What can hang from each mark
j557: j363 j552
j814: j363
j375: j358 j363
j786: j363
j358: j92 j375
j363: j375 j379 j557 j642 j786 j814
j379: j363
j325: j379
j642: j363
j92: j358 j379

Every row comes from one small tree of marks. Brackets hold a mark, then the marks that hang from it, in the order of their numbers. Every link used is in the known rows. Which tree was each row made from?
Known rows
{j557 {j363 {j375 j358} j642} j552}: [ 0.20  0.12  0.07  0.10  0.12  0.05  0.15 -0.18  0.03  0.09 -0.14 -0.04
  0.01  0.20  0.16  0.08 -0.15  0.10 -0.16 -0.09  0.11  0.08 -0.06  0.04]
{j358 j92 {j375 {j363 j379 j557 j642 j814}}}: [ 0.12  0.01  0.00  0.10  0.03 -0.09  0.10 -0.01 -0.32 -0.16 -0.28 -0.05
  0.00  0.32 -0.16 -0.18 -0.27 -0.05 -0.06  0.02  0.20  0.28 -0.11 -0.02]
{j325 j379}: [-0.14 -0.03 -0.04  0.03  0.02  0.03  0.02  0.06 -0.12 -0.06 -0.02 -0.02
  0.02  0.02 -0.04 -0.09 -0.06  0.03 -0.06  0.10  0.06  0.15  0.01  0.01]
{j642 {j363 j379 j814}}: [ 0.02 -0.03 -0.07 -0.02 -0.02 -0.13  0.00  0.03  0.01 -0.08  0.02 -0.01
  0.02  0.07 -0.09  0.11 -0.10 -0.02 -0.04  0.05  0.15  0.07  0.13  0.01]
{j814 {j363 j375 j379 j557 j642 j786}}: [ 0.30  0.09 -0.14  0.16  0.12 -0.26  0.23  0.25  0.17 -0.20 -0.31 -0.01
  0.03  0.32 -0.23 -0.39 -0.22  0.45 -0.08  0.11 -0.03  0.56 -0.06  0.05]
{j642 {j363 j379 j786 j814}}: [ 0.16 -0.04 -0.09  0.02  0.01 -0.15  0.06  0.05 -0.03 -0.13  0.00 -0.01
  0.06  0.15 -0.17  0.03 -0.11  0.04 -0.09  0.06  0.10  0.20  0.03  0.05]
{j92 {j358 {j375 {j363 {j557 j552} j642 j786}}} j379}: [ 0.00  0.17 -0.08  0.04  0.12  0.15  0.20 -0.09  0.03 -0.07 -0.19  0.06
  0.03  0.45 -0.14 -0.04 -0.29 -0.10 -0.13 -0.21  0.10  0.35 -0.31  0.08]
{j325 {j379 {j363 j375 j557 j642 j786 j814}}}: [ 0.30  0.05 -0.17  0.13  0.09 -0.11  0.23  0.20  0.00 -0.10 -0.24 -0.05
  0.10  0.31 -0.20 -0.16 -0.29  0.32 -0.33  0.07  0.17  0.47 -0.05  0.03]
{j379 {j363 {j557 j552} j642}}: [ 0.11  0.14 -0.04  0.09  0.05 -0.03  0.16 -0.11  0.39  0.01 -0.10 -0.02
  0.01  0.22  0.07  0.11 -0.24  0.24 -0.19 -0.14  0.12  0.00  0.00  0.00]
{j379 j363}: [ 0.03  0.02  0.01 -0.01  0.00  0.09 -0.01 -0.07  0.13  0.10  0.05  0.01
 -0.03  0.00  0.07  0.08 -0.07 -0.12 -0.09 -0.09  0.04 -0.06  0.03  0.00]
{j325 {j379 {j363 j557}}}: [-0.06  0.00 -0.12  0.05  0.01  0.08  0.09  0.09  0.06 -0.01 -0.03 -0.02
  0.01  0.13 -0.06 -0.03 -0.18 -0.02 -0.17  0.02  0.17  0.13  0.05  0.01]
{j375 j358 {j363 j379 j786 j814}}: [ 0.13 -0.02 -0.08  0.08  0.06 -0.22  0.08 -0.20 -0.52  0.01 -0.06  0.02
  0.06  0.22 -0.18 -0.32 -0.05 -0.02 -0.09  0.14  0.13  0.24 -0.15  0.10]
{j379 {j363 {j375 j358} j557 j814}}: [ 0.23  0.03 -0.10  0.07  0.02 -0.04  0.11 -0.01 -0.12  0.14 -0.13 -0.03
  0.05  0.19 -0.06 -0.02 -0.16 -0.08 -0.17  0.00  0.23  0.11 -0.05  0.02]
{j325 {j379 j363}}: [-0.09  0.00 -0.04  0.01  0.01  0.13  0.01 -0.01  0.00  0.04  0.04 -0.02
 -0.01  0.03  0.03  0.01 -0.13 -0.10 -0.15  0.01  0.10  0.10  0.04  0.01]
{j375 j358 {j363 j814}}: [-0.07  0.00  0.00  0.03  0.01 -0.16 -0.04 -0.22 -0.41  0.13 -0.01  0.02
  0.01  0.08 -0.01 -0.18  0.05 -0.16 -0.06  0.09  0.18  0.04 -0.12  0.05]
{j325 {j379 {j363 {j375 j358} j642 j814}}}: [ 0.06  0.01 -0.08  0.09  0.08 -0.04  0.10 -0.06 -0.25  0.12 -0.17 -0.05
  0.08  0.18  0.00 -0.10 -0.20  0.06 -0.22  0.08  0.19  0.29 -0.10  0.01]
{j642 {j363 {j375 j358} j379}}: [ 0.01 -0.03 -0.08  0.03  0.03 -0.07  0.01 -0.03 -0.15  0.04 -0.03 -0.02
  0.03  0.12 -0.11  0.06 -0.07 -0.14  0.01  0.05  0.10  0.22 -0.04  0.06]
{j786 {j363 j379 {j557 j552} j814}}: [ 0.09  0.13 -0.08  0.03  0.01 -0.17  0.21  0.07  0.00 -0.09 -0.04 -0.03
  0.08  0.22 -0.04  0.05 -0.27  0.17 -0.16  0.09  0.17  0.04  0.20  0.01]
{j786 {j363 j642}}: [-0.07  0.08 -0.02  0.00  0.02 -0.12  0.03  0.00  0.06  0.03 -0.03  0.02
  0.04  0.08  0.08  0.05 -0.08  0.15 -0.09  0.04 -0.09  0.03  0.01 -0.06]
{j642 {j363 {j375 {j358 j92}} j557 j786}}: [ 0.21 -0.05 -0.04  0.10  0.04  0.02  0.06  0.11 -0.15  0.00 -0.12 -0.02
  0.00  0.22 -0.19  0.02 -0.12 -0.17 -0.10  0.00  0.09  0.24 -0.22  0.02]
{j375 {j358 {j92 j379}} {j363 {j557 j552} j642 j814}}: [-0.08  0.08  0.01  0.09  0.06  0.00  0.14 -0.25 -0.07  0.08 -0.23  0.01
  0.00  0.33 -0.04 -0.12 -0.21 -0.04 -0.15 -0.03  0.36  0.09 -0.26  0.02]
{j642 {j363 j379 j557}}: [-0.01 -0.02 -0.14  0.03 -0.02 -0.12  0.06  0.11  0.13 -0.13 -0.02  0.00
  0.02  0.14 -0.18  0.08 -0.13  0.04 -0.03  0.03  0.12  0.12  0.08  0.01]
{j375 {j358 j92}}: [-0.03 -0.06  0.08  0.03  0.01  0.10 -0.03 -0.13 -0.27  0.11 -0.06 -0.02
 -0.04  0.05  0.02 -0.03 -0.05 -0.21  0.01 -0.02  0.06 -0.04 -0.17 -0.02]
{j557 {j363 {j375 j358} j379 j642 j786 j814} j552}: [ 0.42  0.11  0.00  0.15  0.16 -0.07  0.28 -0.13 -0.17 -0.03 -0.22 -0.05
  0.08  0.36 -0.01 -0.09 -0.27  0.25 -0.24  0.00  0.17  0.29 -0.04  0.09]

Which tree is each row?
[ 0.05  0.10 -0.15  0.02  0.09  0.04  0.16  0.02 -0.15 -0.07 -0.25  0.06
  0.05  0.43 -0.23 -0.13 -0.24 -0.10 -0.13 -0.11  0.14  0.39 -0.31  0.04] : {j92 {j358 {j375 {j363 j557 j642 j786 j814}}} j379}
[ 0.27  0.05  0.01  0.03  0.07  0.09  0.13  0.10 -0.04 -0.04 -0.08 -0.03
 -0.01  0.12 -0.01  0.01 -0.12 -0.03 -0.09  0.01  0.09  0.19  0.15  0.04] : {j557 {j363 j375 j379}}
[ 0.32  0.10 -0.12  0.15  0.09 -0.24  0.30  0.00  0.05 -0.21 -0.22 -0.04
  0.11  0.37 -0.20 -0.14 -0.30  0.52 -0.20  0.03  0.12  0.26  0.00  0.05] : {j363 j379 {j557 j552} j642 j786 j814}
[ 0.23  0.05 -0.16  0.19  0.13 -0.28  0.21  0.09  0.02 -0.09 -0.31 -0.01
  0.06  0.36 -0.23 -0.46 -0.22  0.37 -0.05  0.13  0.01  0.53 -0.22  0.07] : {j814 {j363 {j375 j358} j379 j557 j642 j786}}
[ 0.27  0.00 -0.02  0.05  0.08  0.07  0.13  0.03 -0.07 -0.09 -0.02  0.00
  0.00  0.18 -0.06 -0.05 -0.12  0.02 -0.12 -0.02  0.05  0.15  0.06  0.06] : {j557 {j363 j379 j786}}
[ 0.05  0.10 -0.14  0.05  0.06 -0.16  0.16 -0.02 -0.30 -0.12 -0.24  0.00
  0.01  0.38 -0.19 -0.13 -0.30  0.00 -0.08 -0.02  0.15  0.34 -0.09  0.01] : {j92 {j358 {j375 {j363 j379 j557 j642 j814}}}}
[ 0.04  0.01 -0.03  0.02  0.01 -0.19  0.03 -0.08 -0.26 -0.04 -0.04  0.01
  0.01  0.10 -0.11 -0.18 -0.04  0.00 -0.06  0.12  0.17  0.15  0.07  0.05] : {j375 {j363 j379 j814}}
[ 0.29  0.12 -0.07  0.12  0.07 -0.11  0.23 -0.05  0.25 -0.05 -0.14 -0.03
  0.06  0.31 -0.04  0.01 -0.29  0.34 -0.30 -0.10  0.15  0.11 -0.04  0.03] : {j379 {j363 {j557 j552} j642 j786 j814}}
[-0.16  0.05 -0.04 -0.10  0.03  0.34  0.03  0.01 -0.06  0.04 -0.07  0.05
 -0.01  0.16 -0.02  0.13 -0.15 -0.40  0.06 -0.20  0.03  0.13 -0.18  0.01] : {j92 {j358 j375} j379}
[ 0.29  0.02 -0.11  0.06  0.02 -0.05  0.14  0.08  0.08 -0.03 -0.06  0.00
  0.04  0.20 -0.12 -0.03 -0.18  0.05 -0.22 -0.03  0.13  0.11 -0.01  0.02] : {j379 {j363 j557 j786 j814}}
[ 0.01  0.11  0.02  0.09  0.06 -0.05  0.10 -0.14  0.00 -0.11 -0.12 -0.03
  0.02  0.24 -0.01 -0.04 -0.19  0.03 -0.08 -0.09  0.11  0.17 -0.14  0.04] : {j358 {j375 {j363 {j557 j552} j642}}}
[ 0.47  0.05 -0.18  0.15  0.10 -0.26  0.28  0.20 -0.08 -0.20 -0.32 -0.05
  0.12  0.35 -0.32 -0.22 -0.23  0.48 -0.17  0.11  0.07  0.47 -0.03  0.04] : {j363 j375 j379 j557 j642 j786 j814}
[ 0.33  0.14  0.09  0.01  0.07  0.08  0.15  0.05  0.06  0.02 -0.07 -0.05
 -0.01  0.10  0.16  0.15 -0.15 -0.01 -0.20 -0.06  0.20  0.04  0.18  0.04] : {j557 {j363 j375 j814} j552}
[-0.04  0.02 -0.14  0.10  0.03 -0.04  0.13  0.03  0.16 -0.04 -0.12 -0.02
  0.03  0.20 -0.07 -0.06 -0.22  0.21 -0.20  0.02  0.15  0.21 -0.02 -0.02] : {j325 {j379 {j363 j557 j642}}}
[ 0.27  0.10 -0.06  0.14  0.10 -0.18  0.23 -0.10 -0.19 -0.24 -0.21 -0.04
  0.09  0.41 -0.19 -0.20 -0.31  0.20 -0.16  0.01  0.18  0.38 -0.12  0.09] : {j358 {j375 {j363 j379 {j557 j552} j642 j786 j814}}}
[ 0.13 -0.01 -0.08  0.10  0.07  0.13  0.16 -0.11  0.00  0.10 -0.25  0.02
  0.02  0.37 -0.14 -0.08 -0.26 -0.02 -0.20 -0.11  0.25  0.15 -0.31 -0.01] : {j375 {j358 {j92 {j379 {j363 j557 j642 j786 j814}}}}}
[ 0.10  0.09 -0.04  0.08  0.09 -0.19  0.09  0.12  0.19 -0.08 -0.24 -0.02
 -0.01  0.15 -0.05 -0.29 -0.15  0.29  0.00  0.09 -0.03  0.40 -0.01  0.02] : {j814 {j363 j375 j379 j642}}
[ 0.25  0.12 -0.05  0.12  0.08 -0.29  0.19 -0.10  0.01 -0.12 -0.16 -0.01
  0.07  0.32 -0.13 -0.18 -0.16  0.36 -0.25  0.03  0.14  0.21 -0.10  0.06] : {j375 {j363 {j557 j552} j642 j786 j814}}
[-0.15 -0.05  0.04 -0.01  0.02  0.26 -0.01 -0.13 -0.16  0.14 -0.09  0.03
 -0.03  0.10  0.00 -0.01 -0.05 -0.31  0.04 -0.06  0.14  0.00 -0.25 -0.01] : {j375 {j358 {j92 j379}}}
[ 0.07  0.10 -0.05  0.10  0.05 -0.12  0.17 -0.04  0.25 -0.09 -0.13 -0.03
  0.04  0.20 -0.02  0.02 -0.17  0.37 -0.11 -0.05  0.07  0.05 -0.03 -0.01] : {j363 {j557 j552} j642}
[ 0.05  0.03 -0.05  0.02  0.04  0.13  0.06  0.09 -0.04  0.04 -0.04 -0.04
  0.01  0.04  0.01  0.00 -0.15 -0.09 -0.16  0.03  0.10  0.26  0.07  0.03] : {j325 {j379 {j363 j375}}}
[ 0.22  0.05 -0.10  0.11  0.06 -0.06  0.15  0.00  0.22 -0.03 -0.12  0.01
  0.03  0.25 -0.10 -0.06 -0.17  0.26 -0.19 -0.08  0.02  0.16 -0.12  0.01] : {j379 {j363 j557 j642 j786}}
[-0.13  0.07  0.00 -0.05  0.03  0.10 -0.04 -0.08 -0.29  0.04 -0.02  0.03
 -0.06  0.14  0.01  0.00 -0.09 -0.41  0.00 -0.11 -0.01  0.14 -0.14  0.04] : {j92 {j358 {j375 j363}}}
[ 0.18  0.14 -0.11  0.12  0.08 -0.27  0.27 -0.03 -0.15 -0.02 -0.20 -0.05
  0.14  0.35 -0.06 -0.04 -0.32  0.29 -0.18  0.14  0.18  0.24  0.00  0.02] : {j786 {j363 {j375 j358} j379 {j557 j552} j642 j814}}
[ 0.46  0.06  0.11  0.11  0.13  0.13  0.24 -0.07 -0.32  0.00 -0.18 -0.07
  0.00  0.31  0.00 -0.02 -0.28 -0.10 -0.23 -0.03  0.23  0.19 -0.01  0.08] : {j557 {j363 {j375 {j358 j92}} j379 j786 j814} j552}
[ 0.07  0.06 -0.10  0.08  0.02 -0.05  0.10 -0.02  0.27  0.02 -0.11  0.00
  0.01  0.18 -0.03  0.02 -0.16  0.19 -0.15 -0.09  0.08  0.06 -0.03 -0.03] : {j379 {j363 j557 j642}}
[ 0.25  0.01 -0.09  0.09  0.07 -0.21  0.17  0.00 -0.12 -0.14 -0.19 -0.02
  0.09  0.24 -0.18 -0.18 -0.16  0.39 -0.12  0.08  0.02  0.28 -0.04  0.02] : {j363 j379 j642 j786 j814}
[ 0.31  0.14 -0.08  0.12  0.11 -0.14  0.25  0.20  0.21 -0.18 -0.20 -0.03
  0.02  0.29 -0.16 -0.29 -0.26  0.27 -0.12  0.06  0.05  0.45  0.03  0.10] : {j814 {j363 j375 j379 {j557 j552} j786}}
[-0.06 -0.02  0.03  0.08  0.01 -0.03  0.00 -0.15 -0.33  0.09 -0.08  0.01
 -0.06  0.16 -0.08 -0.18 -0.05 -0.23 -0.04  0.03  0.17  0.04 -0.19  0.01] : {j375 {j358 j92} {j363 j557}}
[-0.05  0.07  0.01 -0.06  0.02  0.02 -0.02 -0.06 -0.38  0.02 -0.06  0.02
 -0.03  0.14  0.00  0.00 -0.12 -0.38 -0.04 -0.08  0.07  0.13 -0.10  0.03] : {j92 {j358 {j375 {j363 j814}}}}
[-0.01  0.18 -0.11 -0.06  0.03  0.21  0.20 -0.03  0.32  0.11 -0.09  0.04
  0.00  0.29  0.01  0.21 -0.31 -0.14 -0.23 -0.23  0.29 -0.01  0.02  0.02] : {j92 j358 {j379 {j363 {j557 j552} j814}}}
